(in the rows, 128 means zero)
Known rows, with every step that occurs:
zezu/ragavus/rugon: [152 157  88 159 100 117 195  61 144 136 137  86 118 155 127 145 174 122
 101 114 194 119 107 128]
pidemi/pilov/nugo: [165 110 140  80 144 170  96 199 140 119 179  88  86 113 134 113 116 139
 106  91 137 155 201 137]
tive/rugon/ragavus/zezu: [110  98  90 176  90 116 182 122  98 135 160 114 113 145 140 136 140 102
 128 161 128 121  87 105]
pilov/zezu/ragavus: [144 110 130 131 163 126 137 126 137 175 157 102 131 143  93 122 154 130
 105 117 152 150 133 107]
pidemi/tive/zezu/ragavus: [138 111 126 166 132 153  95  98 126 146  93 150 113 185 125 124 143 113
 108 177  97  93  77 102]
pidemi/pilov: [168 137 135 107 157 164 100 169 132 120 161 112  94 100  97 111 124 126
  93  87 143  91 139 135]
tive/zezu/ragavus/pidemi/pilov/rugon: [112 140 136 139 157 138 150 112 135 124  89  83 110 174 178  99 157  78
 113  46 152 131  96 150]
nugo/tive/pidemi/pilov: [130 170 152  94 169 162  67 132 109 113  83 177  93 107 102 106  83 139
 141 126 115  90 102 132]
pilov/nugo/tive: [163 117 159  65 150  92 109 109 132 131 145 160 127  98 130 144 112 165
 147 152 133 138 174 113]
pidemi/pilov/zezu: [151  94 156 111 164 151 123 217 138 149 183 137 101 103  74 104 112 130
 102  69 115 117 163 123]
rugon/pilov: [133 151 115 115 110 127  97  94 121 119 154 114 119  93 112 108 142 151
 116 118 161 101 136 153]
zezu/pilov/rugon/ragavus: [125 153  81 133 106 136 120 110 139 131 158 107 145 127 116 172 172 134
 114  95 204 120 163 135]
ragavus/rugon/pilov: [122 157  90 148  56 106 179  74 133 109 154 125 111 110 121 120 151 146
 121  97 175  95 132 163]
tive/rugon: [126 150 132 138 142 107 151 122 115 108 161 111  83 103 165 114 138 108
  99 139 170  80 138 126]
pilov/nugo: [146 115 133  79 136  98 105 147 122 139 193  99 108 114 166 133 142 150
 116 123 137 168 178 125]
nugo/tive/rugon: [142 151 158 125 159 101 153  83 124  98 113 170 104  86 128 123 109 126
 132 170 167  50 135 114]
nugo/tive/rugon/pilov/zezu: [106 114 166 138 129 123 163 108 136 107 116 189 118  80  84  90  85 142
 152 150 155  73 175 129]
pidemi/pilov/rugon/ragavus/nugo/tive: [165  99 119 116 104 149 143 160 163 112 131 151 163 104  92 190 105 138
 163 127 135  94 148 152]
ragavus/pidemi/pilov/rugon: [139 156 138 101 165  92 135 139 127 123 153  98  97 120 154 113 162  96
 102  17 124 115 141 167]
rugon/pilov/zezu/tive/pidemi: [ 59 140 139 133 117 131  76  91  96 169 118 152 129 124 105 104 106 141
 165 130  87 156 127 137]
pilov/rugon/ragavus/zezu: [131  92  85 143  89  72 174 109 114 173 191 126 133 137 116 171 174 127
 146 107 131 141 103 142]
pidemi/pilov/rugon/ragavus/zezu/tive/nugo: [122  86 125 184  99 153 132 152 132 150 124  95 132 121 126 161 121  91
 156 132 103 143 113 147]
tive/pidemi/pilov/zezu/ragavus/nugo: [106 116 121 140 142 187 114 231 129 132 109  84 137 174 131 110 114 115
 115 119  84 200 119 125]
pidemi/tive/rugon/pilov/zezu/ragavus/nugo: [112  87 112 197  82 174 162 172 151 103 106 110 137 170 113 116 126 110
 115 189  83 126 172 124]
ragavus/rugon: [141 146 104 139  96  71 191  97 130 131 171 133 106 121 138 143 162 133
 105  96 157  96 114 138]

Rows:
[121 117 155 167 138  84 128 117 104 145 112 113 149 112 156 134 133 105
 134 179  65 159  77 111]  ragavus/zezu/tive/nugo
[115 108 135 120 119 116 119 141 127 147 175 143 126  98  87 100 127 154
 126  98 130 130 158 141]  rugon/pilov/zezu
[134 156 129 164 161 115  65 105 118 129  75  91 121 185 193 116 164  71
  81 160  56 151  70 109]  zezu/ragavus/pidemi/tive/nugo
[132 148 110 140 133  76 186 138 128 118 140 109 147 122 116 144 190 134
 110  86 149 148 152 134]  ragavus/zezu/pilov/rugon
[146 138 104 124  65 148 181  35 164 107  89 114 136 140 110 134 126 164
 158 144 202 149 178 139]  zezu/ragavus/rugon/pilov/nugo/tive
[135 122  92 122 104  96 124  96 129 166 200 120 117 116 132 175 165 131
 135 101 180 105 132 155]  pilov/rugon/ragavus
[123 102 163 118 133  81 146 131 127  98  91 198 185 112 159 143  99 147
 160 188  90 104  74 110]  ragavus/nugo/tive/zezu
[ 93 130 145 103 118 137 112  31 125 109  39 126 159 174 177  86 112 133
 166 147 129 183 112 116]  rugon/pilov/nugo/tive/zezu/ragavus/pidemi
[ 82 171  90 126  95 126 113 122 126 101  74 157 191 140 151 188 129 144
 169 164 137 151 125 135]  zezu/pilov/rugon/ragavus/nugo/tive/pidemi
[127 152 145 102 146 153  93 181 117  89  74 161 138 117 131 129  79 138
 146 152  76 122 103 136]  ragavus/nugo/tive/pidemi/pilov
[115 128 172  96 178 146  91 181 115 141 103 203 100 112  76  98  71 140
 151 108  87 119 126 119]  nugo/tive/pidemi/pilov/zezu
[112 144 130  79 137 174  62 201 107 123 148  97  64 136 172 100 104 134
 123 101 114 188 165 144]  tive/pidemi/pilov/nugo
[ 97 121 134 174 135 134  74 128 127 138  76 112 136 179 149  82 141  87
 101 140  45 173 109 122]  rugon/pilov/zezu/ragavus/pidemi/tive/nugo
[112 110  88 162  78 133 158 156 120 105 165  96 147 136 182 161 130 104
 123 185 139 117 117 118]  tive/rugon/ragavus/nugo
[143 158 138  99 170 127 103 147 113 118 137 103 108 129 140  93 143  96
  87  51  93 120 105 128]  ragavus/pidemi/pilov
[173  84 158 124 163 180 152 189 169 119  91 133 178 133  57 136  95 135
 134 140 107 138 145 102]  pidemi/pilov/zezu/ragavus/nugo/tive
[116 171 126 109 153 167  64 170  98 122 131 119  74 124 136  95 114 123
 111  96 120 122 107 143]  tive/pidemi/pilov
[136 112 105 161 111 102 216 107 150 166 157 113 124 159 100 135 165 127
 108  94 164 143 129 116]  pilov/zezu/ragavus/rugon
[ 94 138 100 116  95  83 119 108 114 134 114 173 164 132 164 192 120 144
 190 168 110 139  95 154]  pilov/rugon/ragavus/nugo/tive/pidemi
[141  87 183  84 148 169 109 170 143 104 101 176 106 111 132 106  65 148
 157 136 121 122 156 115]  pidemi/pilov/nugo/tive/zezu
[159  86 131 138 144 185 150 225 159 130 140  76 156 151  95 124 126 120
 102 111 110 167 152 116]  pidemi/pilov/zezu/ragavus/nugo
[ 92 110 167 159 124 127  91 126 131 146 125 128 148  87 125 107 101 125
 142 153 104 150 147 135]  rugon/pilov/zezu/tive/nugo
[120 130  94 117  45 112 174 108 143 113 173 104 106 121 154 124 140 159
 132 101 170 163 192 161]  ragavus/rugon/pilov/nugo
[129 130 122 142 120 137 137  74 120 119 122 168 121 108 116 149 101 122
 146 187 174  54 116 108]  nugo/tive/rugon/ragavus
[137 172 113 120 167  99 116  55 109 143 115  65 139 171 162 112 183  99
  89 100 133 153  75 112]  zezu/ragavus/pidemi
[100 112 115 147  94 160 123 134 136  89  60 183 224 147 130 165  99 147
 158 202 120 120  83  81]  rugon/ragavus/nugo/tive/zezu/pilov
[129 100 163 126 158  95 127 113 123 188 168 152 143 109  86 141 129 131
 136 121  93 129 142 104]  pilov/zezu/tive
[175 137 132 120 146 124 143  88 147 111  85 121 192 134 112 162 134 142
 133 192 137 126 101 106]  zezu/ragavus/nugo/tive
[114 178 145  95 164  93  78  81  93 131  96 190 114 110 133 124 110 148
 151 155 115 108  82 123]  nugo/tive/pidemi
